Each row was made from one path, in order. Every step used is in the known rows, and no mark comes twice. Write each row's path.
Known rows:
lato, vide, bapa, buzak, dudi: [-19.0 -24.5   6.1  15.5  -2.5  13.4  12.7  -1.8 -11.8 -18.6 -12.5  -9.0
 -13.1 -14.8   1.7  -4.3   4.9  -0.4  12.0  10.5  21.6  -3.9]
lita, zepe, vide, lato: [ -1.3 -15.4  -9.9 -10.6   1.7 -15.1 -19.6  -6.2 -28.1  -8.1  10.9  19.4
   5.4 -14.5  30.6   4.7 -15.1  -6.1 -15.8 -12.6   5.8  -5.1]
lita, zepe, vide, bapa, buzak, lato: [-11.7 -35.2  12.6  -1.4  -9.6 -10.4   5.4 -10.4 -45.6 -23.7  26.5  -0.7
 -25.6 -30.0  17.9  -9.4  -8.6   4.1 -13.2  -5.2  12.0  -7.2]
vide, lato: [  9.1  27.4  -0.7 -11.9   3.2   3.8 -17.1 -15.4   8.1  -6.0 -11.0  15.8
   4.1   0.1   4.7   0.0  -7.4  12.7   4.3   4.4   9.8  -5.0]
dudi, vide: [ 17.0  19.7   9.3  -4.8   4.6  -8.9   8.5  -3.2  19.4  -2.0 -15.6   3.6
  18.3   7.2  -8.7  -3.4   0.5  -6.3  21.0  -6.9 -10.7  14.3]
dudi, buzak, lato: [ 16.8  21.1   6.2  -2.7  -5.8   4.2  -2.7   5.9  18.8  -8.3  23.0  -9.9
   1.4  10.3 -17.3  -3.6 -11.2  23.4   6.2  -8.1  -8.9 -14.3]
lita, zepe, vide: [  6.2  -9.7  -1.1 -10.3  -3.7 -20.3  -6.8  -1.5 -24.1  -2.8  15.2   9.7
  16.5 -10.9  23.4  -2.9 -19.0 -14.2  -3.6 -25.3  -9.0   1.5]
bapa, vide, zepe, buzak, lato: [ -5.0   2.7  20.4  -3.5   7.8   5.2   2.1 -20.9  15.9  13.1 -11.9 -26.9
 -17.9  14.2 -13.9   4.2  18.2   8.1  -9.3   8.5 -14.1  -3.8]
lita, zepe, buzak: [ 10.0  22.4  -3.7  -6.8  -7.1  -7.5   4.7  -8.5  -2.5  18.9   9.0   3.8
  19.1  -9.9 -13.6 -24.5   5.9 -15.7  -1.6 -12.5 -16.8  10.2]
lita, zepe, vide, bapa: [  2.3 -22.4   9.7  -5.0 -17.5 -18.1  -3.1  -6.8 -48.8   4.9  15.1   7.2
  11.0 -21.2  38.0   2.6 -17.4  -9.1 -11.4 -18.6   6.0   8.7]
lita, zepe, vide, lato, buzak: [ -4.4 -22.0 -21.4  -6.0   2.3 -12.6  -8.6  22.6 -30.2   0.1  22.4  30.9
   2.5 -11.7  34.7  12.6 -11.1 -11.0 -35.2 -16.5   5.9 -10.0]
vide, lato, buzak, bapa: [ -0.7  19.8 -33.9  -6.8   5.2   7.3 -16.1  11.5  -3.4   8.5  16.2  35.7
  -3.8  11.1  -5.2   2.5 -13.9  16.4 -13.1  15.4   4.8 -10.6]
lato, buzak, bapa, vide: [ -0.8   8.0 -21.4  -5.4   1.5   0.8  -3.0   5.5   8.0  18.7  27.3  18.0
   9.0  14.3   5.2   4.6 -20.0   4.8 -12.5  14.0  -0.3  -3.5]
bapa, vide, zepe, buzak: [ -2.5   6.7  11.6  -3.0   7.1  -0.6  -0.4 -15.2   7.1  27.0 -16.2 -12.9
   1.0   7.3   3.3   3.8  22.8  -8.9 -19.1   3.8  -7.7  10.3]
dudi, buzak, lato, vide, bapa: [  1.2 -14.7  12.4  11.2  -9.7   6.8  15.6   5.6 -10.5   0.7  10.0 -14.0
   6.7   6.4  -4.0   5.9 -11.9  17.7  10.1  -5.4   7.1  -4.3]
buzak, dudi, vide, lato: [  0.7   3.2  -0.6   2.7   7.8   6.1 -12.2   1.5  27.3 -17.9 -20.2  -4.6
  -9.2   6.5  -7.2  11.0   7.6   6.1  10.4  11.5   4.0  -6.6]
buzak, dudi, vide: [  7.9   7.5   8.3   2.2   2.6   1.6   0.6   5.1  31.3 -13.3 -15.9 -13.8
   2.3   9.3 -15.2   2.8   3.1  -1.1  23.4  -1.2 -11.5   0.5]
dudi, vide, lato, buzak: [  6.2   7.1 -11.0  -0.5  10.2  -1.3   6.3  21.2  13.5   0.8  -7.8  25.6
   4.6   7.2   2.4  12.0   8.2  -3.6 -11.0   0.8   4.9   2.9]
bapa, buzak, dudi, vide: [ -3.5  -0.5   1.2   6.5   8.3   3.9   7.0   7.0  24.7 -27.4  -8.3  -8.0
 -16.3  -7.1 -17.6  -8.1  17.5  -6.8  12.8   8.4   0.8  -1.7]
lato, vide: [  6.5   8.3   2.9  -3.1   7.4  -1.5   9.8  -6.5   7.2   0.2 -19.6   4.7
  26.4   9.3  -4.5  -5.0 -13.9  -6.7  28.9 -11.1  -5.0   4.9]
bapa, vide: [  9.0  15.2  12.4  -9.8  -0.3  -2.9  -4.1 -21.5  18.7   3.9   0.0  -2.1
  16.1   3.6  15.2   1.9 -12.7   1.7   4.5   3.0   4.8   1.9]
dudi, buzak: [ 18.5  26.0  -2.7  -2.4  -6.3  -0.9  -5.0  11.5   9.5   5.8  19.2   4.7
  19.6   3.1   0.4  -2.7  -5.8   6.2  -3.0 -13.3  -3.2  -1.0]
lato, vide, zepe: [  1.3  -4.4   4.5  -2.0  13.6  -3.3   5.4   5.7  -5.5   6.9 -33.8 -10.7
   6.8  19.6   9.7   8.4   5.4  -7.7  12.9 -22.3  -0.7  13.2]
bapa, vide, lato, buzak, dudi: [-10.6  -9.0  -9.3   2.5   4.0  15.2 -13.6  10.7  24.8  -4.3   7.4   1.9
 -13.6   5.4  20.3  24.6  -1.7  10.3 -24.9  17.4  19.4 -23.3]

Which path is each row?
[  4.0   1.8  14.0  -8.6   6.1  -4.8  -9.2 -10.4   5.8  10.9 -14.4 -17.3
  -2.6  13.3  28.2  14.7   6.6   0.8 -11.4  -8.7   8.0  11.1]
bapa, vide, zepe
[  3.9  22.2 -25.3  -6.4  -6.3  -6.8  -4.6 -10.0 -12.2  25.6  24.7  11.6
  14.4  -1.8 -27.4 -29.0  -5.4  -7.5   0.2   1.7 -21.8   9.1]
lita, zepe, buzak, bapa
[ -7.4 -18.6  11.3   7.5 -10.3   0.2  26.0 -14.0 -23.3  13.2  -0.2 -14.4
   6.6  -7.1 -17.4 -15.4  -0.3  -5.0  11.0  -4.9  -6.9   6.9]
lita, zepe, buzak, lato, vide, bapa
[  0.7  11.3  12.7  -1.2  -8.9   2.9   5.5 -14.8 -19.0  -8.6   1.6  10.0
  -9.3 -22.8   9.4 -14.1   4.8   5.6  -1.6   7.1  21.5   6.5]
vide, bapa, buzak
[  2.3  -3.5  14.5   2.8  -6.5   0.8  13.8 -11.4 -17.0   6.8 -20.0   1.9
  20.4  -0.8  10.7   0.7 -12.7  -1.9  20.9  -5.3  10.0  11.7]
lato, vide, bapa
[ -1.7  -5.8   0.2   1.3   3.5  -1.9  22.0  -9.2   1.0   6.1  -0.3 -12.8
  12.1   2.8 -32.5 -20.6  -2.3 -10.3  18.8 -11.3 -21.5  -0.1]
lita, zepe, buzak, lato, vide
[  5.1   1.4  -3.9   7.3   2.3   4.4  11.5  33.6  29.6  -5.1  -3.5  -2.5
  -0.5  11.7 -10.9  10.8   6.8  -5.8   4.1  -4.9 -10.8  -4.3]
lato, buzak, dudi, vide
[  3.3   7.9 -20.4  -1.2  -4.0  -0.8 -14.7  -1.2   7.4  18.4  39.8   5.0
  16.6  11.7   4.4   2.1 -17.8  10.5 -13.7  11.9   2.7  -1.3]
dudi, buzak, bapa, vide
[ -0.3   7.5 -32.6   0.5  11.9  -0.6  -2.8  19.6   4.4   7.1   7.6  33.1
  -0.3  14.7 -10.8   7.5  -2.7   4.6  -9.3  16.0   0.1   2.3]
dudi, vide, lato, buzak, bapa
[ -4.3   2.7 -29.3  -1.1   2.8   4.0 -27.1  -5.5   3.2  13.5  35.9  15.3
   6.0   8.7  11.2   9.7 -14.3  18.9 -26.1  24.5  17.2  -8.3]
dudi, buzak, bapa, vide, lato
[  3.1  -4.7   9.1   4.2   8.2   0.1  -3.4  17.2  18.5  -6.2 -30.4 -29.4
 -16.8  18.9  -1.8  15.3  22.5  -2.5   7.2 -12.6  -6.6   9.5]
buzak, dudi, vide, zepe
[-10.9 -22.0 -42.8  -5.9   3.3 -11.8 -18.7  20.9 -38.8   6.9  37.9  39.6
  -1.8  -4.1  20.7   8.0 -22.2  -2.4 -33.1  -2.1   0.8 -10.6]
lita, zepe, vide, lato, buzak, bapa
[-14.9 -11.5   1.1  11.7  11.3  11.7   7.0   8.2   6.7  11.4 -36.2 -23.6
  -5.8  15.4 -22.0   4.3  24.1 -11.7   7.9  -4.1 -16.9  -1.1]
lato, vide, zepe, buzak, dudi
[-10.2 -30.9   3.5  -0.4 -10.9 -16.0   3.1  -5.0 -55.1 -10.0  22.9  13.9
  -6.7 -36.8  35.4  -8.9  -3.1 -13.6 -21.8  -9.8  17.6   6.5]
lita, zepe, vide, bapa, buzak
[  2.1  -7.1  19.7  -3.5 -11.4  -7.9  -3.4 -15.5 -32.5   0.0  -1.6  14.5
   9.8 -14.1  24.0   7.5 -18.2   2.5   0.0  -1.7   1.4  -0.7]
zepe, vide, bapa
[ -3.8 -13.6   7.3  13.7 -16.1  -2.1  14.1   2.3  -7.9  13.9  -0.7 -18.7
   0.4 -13.6 -11.5  -7.9  21.9 -16.4  -3.0   0.2  -7.0  16.4]
lita, zepe, buzak, dudi, vide, bapa
[  5.2   4.3  11.9  -3.7   8.5   4.0  12.1 -12.0  16.5 -14.0 -16.6  -9.9
   8.0  15.7 -21.6  -4.9 -19.4  10.8  38.3  -6.6 -10.6  -8.9]
buzak, lato, vide
[  1.1  11.2  -5.4   0.7  -9.5   2.3  -2.3   0.6   8.0   7.4   8.9 -14.0
   3.6  -7.7 -19.6 -18.0   8.6 -10.4   0.2  -6.0 -16.9  -3.8]
lita, zepe, buzak, dudi
[-18.9 -42.6   2.3   6.6 -13.6  -5.8  -3.7   3.5 -43.3 -20.5  22.4  -4.1
 -23.5 -34.8  28.7  -2.9  -0.2  -8.4 -19.9  -3.7  17.0  -6.4]
lita, zepe, vide, bapa, buzak, dudi
[  6.8  20.4 -12.3  -7.2   3.2   5.9  -6.1  13.4   6.5   1.5   1.2  27.7
   0.9   3.3   8.5   7.3  -3.2   8.1 -15.1  -0.2   9.6 -10.2]
vide, lato, buzak
[  1.8  13.3   5.7   8.4   2.6   5.4   9.2  -0.3  31.9   2.5 -17.4  -9.8
   5.2   2.7 -40.6  -7.7  19.2 -11.0  16.0  10.8 -26.5  -0.4]
zepe, buzak, dudi, vide
[ -3.4   0.3  16.8  14.7 -10.6   7.3  13.1  -5.7   7.5   9.5 -16.8 -11.8
  -0.7  -6.4 -25.7  -2.4  21.1  -6.0   8.6  17.2 -11.8   6.8]
zepe, buzak, dudi, vide, bapa
[ -8.7 -14.0   3.1   8.0  15.4   2.5   2.9  19.3  11.9 -20.7 -22.3 -23.1
 -35.3   3.6  -4.6   3.9  36.7  -7.4  -4.0  -2.8   4.7   7.5]
bapa, buzak, dudi, vide, zepe
[-12.1 -17.8   6.9   1.5  21.4   5.6  13.4   2.1  -2.9 -21.8 -22.2 -19.5
 -29.6   9.7 -10.8  -3.8  14.6   4.7  11.2  -9.0   5.0  -2.3]
bapa, buzak, lato, vide, zepe
[-11.4  -6.6  -7.3   6.1  14.2   9.0  -5.6   3.2  20.7 -32.7 -12.8   1.5
 -27.0 -10.7 -10.3  -0.2  21.9   1.9  -0.5  20.2  16.4  -8.4]
bapa, buzak, dudi, vide, lato
[ -3.3   2.3  -8.3  -8.4   8.0  -3.6 -18.0 -11.5  -4.0  17.5   0.6  -9.2
  -7.5  21.0  15.0   9.6  -4.2   8.3  -9.3   6.0   3.0   9.8]
buzak, bapa, vide, zepe
[  3.9  -4.7  18.6   9.0 -10.8   3.8   4.5   0.9   6.8  -6.0 -15.3 -17.1
  -3.1  -0.5  -0.2   7.5   5.1   4.1  16.0   5.1   3.8   7.3]
buzak, dudi, vide, bapa
[ 12.3   7.8  20.9   1.6  -8.7  -6.8  12.5  -8.1  -5.0   4.8 -14.7   0.8
  12.1  -2.9   5.7   1.6   2.3  -1.2  14.3  -1.6   4.3  21.4]
dudi, vide, bapa
[  1.0  25.0   4.2   1.8  -4.4  12.5  -3.2  -8.7  24.6   2.9  -7.9  -6.8
   2.0  -1.1 -34.1 -11.3   7.6   1.3  11.3  10.3 -22.0 -12.6]
zepe, buzak, dudi
[ -8.4  -0.3  11.3   6.1 -12.0  13.0  -1.7  -5.8  -7.3 -19.6   0.9  -7.5
 -25.2 -20.6   2.8  -7.3   7.3  11.1   0.9  13.8  20.4  -6.6]
vide, bapa, buzak, dudi
[  5.0  13.3  -5.3   0.2  -4.7  11.3  -0.7  25.7  21.8  -4.6   5.3  -0.2
  -3.8   7.8  -4.8   7.1  -4.3   5.9   0.6  -5.4  -6.2 -16.8]
lato, buzak, dudi
[  2.6  14.8  -9.8  -9.9   1.4  -1.9 -14.0 -23.0   9.0  10.6  15.2   5.9
  11.7  11.1   1.2  -3.3 -24.0   9.6   7.3  17.6  -0.4   1.4]
buzak, bapa, vide
